Every row comes from one small tree of marks. The marks that hang from a mark follow it in brackets, in alphabetical order. Every link used is in the known rows. Which tree was each row made from?
(in the rows, 128 means zero)
Known rows
pepamez{gadub{mufa}}: [ 96 104 148 137 130 106 122 104 128 181 134 100 135  93 120 145 149 131
 121 112]
vuto{mufa{gadub nufa samuf}}: [102 126 158 221 114 132 131 133 107 176 179 112 141 133 137 137 147 114
 142 114]
nufa{mufa{gukaz}}: [ 99 115 147 150 109 123 130 109 113 190 174 162 133 136 147 137 110 103
 112 114]
vizu{nufa{mufa{gadub gukaz samuf}}}: [107 116 155 239 116 139 129  79  82 193 194 192 146 157 140 155 126 101
 131 115]
vuto{mufa{nufa} tivim}: [ 85 120 146 157 108 117 144 157 120 185 168  75 122 115 150 159 139 120
 141 131]
mufa{gadub gukaz nufa samuf vuto}: [118 118 156 236 111  92 132 131 112 161 151 161 143 168 127 150 133 150
 126 126]
mufa{vuto}: [ 98  83 142 157 108  88 129 107  99 177 140 124 118 125 138 141 149 128
 108 116]
gadub{mufa}: [ 92 102 142 142 139 118 126 113 119 192 173  99 121  94 127 141 141 134
 119 119]
vuto{mufa{samuf} tivim}: [ 92  92 155 217 113 124 109 140  98 185 159  81 134 118 131 146 141 117
 140 130]
nufa{mufa{gadub gukaz samuf} vizu}: [111 120 179 233 117 101 124 113  95 182 184 189 124 152 136 128 138 117
 124 122]
mufa{gukaz samuf}: [108 102 150 199 106 111 104 121 115 178 164 144 134 136 131 132 103 128
 116 102]
gadub{mufa{gukaz nufa samuf vuto}}: [111 106 142 206 136 100 126 138 122 160 129 124 134 137 118 155 137 177
 116 109]
vuto{mufa{gadub gukaz samuf}}: [116 116 157 237 103 142 117 109  92 173 183 116 150 132 132 122 107 115
 145 120]
vuto{mufa{gukaz nufa}}: [105 130 138 144  95 130 144 139 120 170 168  99 126 125 154 130  93 119
 132 107]
mufa{gadub nufa}: [ 94 135 150 166 115 105 146 128 125 187 191 139 129 131 145 149 141 115
 125 127]
nufa{mufa{gadub samuf} vizu}: [ 99 109 180 226 126  98 120 110  91 192 182 181 116 143 135 135 174 108
 122 123]
vizu{nufa{mufa{gukaz vuto}}}: [103  93 138 175 106 116 144  75  76 178 154 172 124 147 151 157 128 113
 112 111]
tivim{vuto{mufa}}: [ 93  90 148 142 102 120 137 109 116 182 179  92 118 109 155 120 136  71
 127 115]
vizu{nufa}: [ 89  98 139 148 108 117 138  81  92 195 183 128 111 116 152 151 130 102
 114  99]
nufa{mufa{samuf vuto} vizu}: [100  80 170 212 122  75 118 111  81 177 132 169 103 142 136 137 187 130
 104 110]

Write each row's tree
[108  87 160 242 116  94 116 106  89 174 147 145 140 144 119 144 167 133
 121 128] -> mufa{gadub samuf vuto}
[ 90 112 156 204 117 117 126 168 116 181 161  84 130 125 141 159 146 127
 140 126] -> vuto{mufa{nufa samuf} tivim}
[ 88 101 159 214 124  95 142 113  89 190 160 149 138 151 134 168 178 119
 132 168] -> nufa{mufa{gadub vuto{tivim}}}
[ 86  87 150 177 120  91 132 127  96 191 141 140 129 137 139 171 172 122
 121 149] -> nufa{mufa{vuto{tivim}}}
[104  96 163 202 143  70 132 139 112 164 130 120  99 119 122 148 188 173
 111 110] -> gadub{mufa{nufa{vizu} samuf vuto}}
[ 96 114 163 185 146  90 126 147 125 178 165 118  99 109 129 144 169 159
 119 103] -> gadub{mufa{nufa{vizu} samuf}}
[ 96 133 168 162 116  78 151 131 119 180 190 145  99 133 151 137 157 122
 120 125] -> mufa{gadub nufa{vizu}}
[ 99  96 157 190 137 107  99 113 126 179 122 110 142 102 109 145 155 141
 118 101] -> pepamez{gadub{mufa{samuf}}}
[ 98 111 168 183 117  76 125 147 119 179 162 143  94 131 144 137 159 135
 111  98] -> mufa{nufa{vizu} samuf}
[ 96 117 174 201 116  51 161 146 106 169 157 128 104 146 145 166 184 148
 131 159] -> mufa{gadub nufa{vizu} vuto{tivim}}
[108 105 145 201 135 124 105 122 124 181 166 119 136 115 114 139 112 151
 120 109] -> gadub{mufa{gukaz samuf}}
[ 94 100 156 210 119  83 138 119  98 183 158 120 136 141 129 163 162 133
 132 162] -> mufa{gadub vuto{tivim}}
[ 93  80 160 227 128  93 112 134  93 187 131 148 133 149 129 169 179 130
 121 140] -> nufa{mufa{samuf vuto{tivim}}}
[101 112 167 191 108 101 130 145 103 171 163 106  98 119 149 125 154 126
 126  93] -> vuto{mufa{nufa{vizu} samuf}}
[103 119 143 140  95 119 155 136 138 165 180 108 120 133 165 127 104  90
 134 110] -> tivim{vuto{mufa{gukaz nufa}}}
[107  88 154 231 109  85 111 136 105 167 128 131 134 156 122 163 132 158
 126 138] -> mufa{gukaz samuf vuto{tivim}}
[108  97 139 167 127 105 132 105 109 169 140 110 130 120 120 145 124 159
 114 123] -> gadub{mufa{gukaz vuto}}
[113 137 156 227 105 136 130 136 111 168 179 122 148 140 138 134 112 123
 146 115] -> vuto{mufa{gadub gukaz nufa samuf}}
[108 133 161 134 122  80 145 133 143 161 133 120 111 113 134 142 129 155
 120 106] -> pepamez{gadub{mufa{gukaz nufa{vizu}}}}
[ 92 134 170 189 113  97 160 149 105 177 188  95 106 122 154 147 159 121
 151 151] -> vuto{mufa{gadub nufa{vizu}} tivim}
[103 107 158 232 111 138 115 106  89 181 183 107 143 122 130 126 145 109
 139 119] -> vuto{mufa{gadub samuf}}
[105 129 170 183 111 103 144 102  97 183 196 180 116 144 146 129 128 106
 122 134] -> nufa{mufa{gadub gukaz} vizu}
[115 126 165 189 105  64 159 126 105 157 159 155 105 155 146 140 139 149
 121 129] -> mufa{gadub gukaz nufa{vizu} vuto}
